Every row comes from one small tree of marks. The marks that hang from a mark follow it in brackets, in alphabetical order. Every link used is in the known rows. Which tree was each row made from?
In the rows, 128 means zero.
Known rows:
R(J(C)): [ 98 125 126 121 138 118 107 123 107  85 147  98 108  86 117 111 136 142
 108 119 127 165 131]
R(J): [ 92 113 133 128 140 137 108 114  76  93  98 117 103 112 117  79 141 153
 120 127 112 132 129]
M(U(J(N W) X(R))): [132 116 128 145 123 130 157 106 146 149 164  94 161 184 171 142 121 101
 177 149 110  64 132]
M(U(X(N R(J)))): [ 56 123 144 124 124 175 188  81 123 162 146 130 119 145 154 135 140 107
 180 105  96  70 118]
R(X): [129 127 144 147 147 173 108 121  88 103  68 112  97 119 109  65 142 143
 118 128 114 113 127]
X(N R U(J(C))): [ 88 114  62 109 100 119 193 114 148 144 177 143 126 108 133 179 117 112
 136 130 196 243 154]
J(C N R(X) U): [177 171 190 140 138 121  91 173 135 131 135 139 144  98 133 233 114 114
  51 112 105 124 131]
C(J(N R(X) U W)): [164 133 128 121 138  93  78 145 149 139 115 166 141 165 108 118 119 127
  76 147 104  78 134]
C(J(N U(X))): [150 107 105 146 120 137 109 134  95 126 105 138 138 146 113 220 126 143
 170 160 116 130 112]
R(X(U)): [119 125 134 136 148 168 114 102  98 110 102 155  99 112  86  76 146 156
 119 126 129 170 131]
R(J(C N U)): [117 142 166 123 128  87  97 143 100 109 161 143 138  72 126 252 127 141
 104 112 114 149 135]
C(J(U)): [151 101  93 130 141 134  92 132  86  98  97 157 108 125 104 131 130 146
 131 159 119 141 113]
U(X(N R(J))): [ 32 113 128 118 113 154 174  95 112 150 116 119 117 134 138 111 128 128
 187 103 150 126 138]
M(U(J(R))): [176 119 115 141 139 165 135 132 123 118 148  99 131 160 171 110 139 100
  66 170  75  76 105]
R(J X(N)): [ 56 125 133 119 126 156 148 105 107 139 112 139 104 130 115  83 152 136
 119 120 114  82 140]
U(X(R)): [112 115 140 147 135 180 131 115  92 116  82  95 117 132 133  94 121 134
 186 111 153 156 120]
M(U(X(N R))): [117 131 148 143 115 192 192 109 121 164  96 133 120 141 164 156 133 101
 187 102 118  85  98]
J(N U): [173 142 178 150 118 129 103 159  66 115  57 158 127 102 127 250 124 145
 119 117 122 136 114]
U(X): [140 116 143 154 132 180 123 131  87 106  70  85 114 124 125  95 137 152
 172 128 134 134 107]
X(N R(J(C)) U): [ 44 128 106  94 116 105 172  98 140 141 169 167 113  79 112 161 126 124
 134  89 175 239 153]
J(N): [168 132 148 152 117 137 109 152  73 106  26 124 110 115 125 203 134 142
 115 119 133 161 114]
M(U(J(C R W))): [194 137 113 125 136 107 131 149 184 116 200  83 148 140 166  70 129  93
  71 158  98  85 119]
M(U(X(R))): [130 124 153 153 142 192 150 101 109 124 112 109 119 140 155 118 129 108
 178 114 100  96 100]

Write each row's tree:
[ 97 116  72 115 111 137 178 113 157 150 196 135 128 116 112 142 139 125
 114 155 161 179 154]
R(X(N U(J(C))))
[163 107 102 122 134  97  93 140 112 106 109 150 121 132  98  64 128 154
 141 151 135 117 121]
C(J(U W))
[ 68 142 132 103 127  94 144 120 173 136 160 118 123 104 111  40 140 134
 122 108 140  93 154]
R(J(C W) X(N))
[112 132 123 126 122 172 164 109 114 149  80 182 103 117  93 122 149 142
 128 112 149 161 130]
R(X(N U))
[ 91 140 180 115 133  65 103 125 107 128 125 167 141 121 127 153 108 145
 140  92 135 117 157]
X(R(J(N U W)))
[205 174 183 128 121  69  93 196 150 125 116 138 156  94 141 202 104 128
  69 100 139 144 129]
J(C N R U W)
[144 130 110 107 128 112 124 146 170 161 116 175 132 162 110  57 129 122
  95 138 123  64 132]
C(J(R(X(N)) U W))
[ 67 120 149 135 148 174 144  72 109 123 167 110 119 143 152  98 135 116
 174 113  80  76 114]
M(U(X(R(J))))
[157 161 139 127 137 126 107 138 155 130 133 148 127 109 106 200 128 124
  49 107 126 204 137]
J(C N R(X(U)))
[ 99 127 116 121 109 143 173 111 105 148  62 186 103 110 113 155 128 130
 147  93 183 225 130]
X(N R U)
[153 140 114 122 126  85 109 151 181 136 177  80 153 149 144 106 116 109
  55 157 132 109 162]
U(J(C N R(X) W))
[173 125 121 147 119 115 151 132 171 131 204  68 169 147 160 174 126 111
 151 163 105  79 119]
M(U(J(C N W) X))
[157 111 113 139 123 105 103 139 126 131 109 141 149 155 110 152 124 152
 180 158 131 108 120]
C(J(N U(X) W))
[ 85 136 146 122 147 116 141  89 175 124 224  90 137 122 147  55 125 109
 175 103 106  88 127]
M(U(X(R(J(C W)))))
[199 165 173 124 134  87  91 188 151 113 141 127 141  91 129  98 117 138
  83 105 141 141 120]
J(C R U W)
[ 92 119 169 135 142 154 115 119  86 114 156 118 133 114 124 112 137 161
 169 128 106  92 128]
R(J(U(X)))
[177 130 122 129 125 103  96 157 147 141 114 138 156 171 122 144 115 135
 134 149 122 104 121]
C(J(N R U(X) W))
[158 105  77 125 124  86  93 130 115 107  51 132 119 156 104 118 127 137
 127 157 140 147 125]
C(J(N W))
[147 140 108 125 123 159 177 133 187 158 207 105 137 142 170 143 142  75
  50 157  84  56 125]
M(U(J(C R(X(N)))))
[168 110  77 114 139 104  85 143 144 108  78 118 118 162 110   6 125 133
  92 153 134 140 120]
C(J(R W))
[126 141 160 139 132 142 124 140 117 117 168 111 138  85 141 163 107 132
 179 102 157 167 125]
J(C U(X(R)))
[151 126  95 120 138 107  84 132 157 129  82 130 128 182 109  69 125 117
  73 150 114 103 136]
C(J(N R(X) W))
[ 48 130 128 104 112  96 165 114 175 150 172 100 133 112 140  68 118 121
 190  95 176 138 150]
U(X(N R(J(C W))))
[143 123  75 103  98 122 177 149 167 148 171 135 138 111 134 164 129 114
  76 147 171 218 137]
X(N U(J(C R)))
[126 112 113 126 126  96 109 128 130 140 120 149 147 162 120 152 106 131
 194 137 149 124 132]
C(J(N U(X(R)) W))
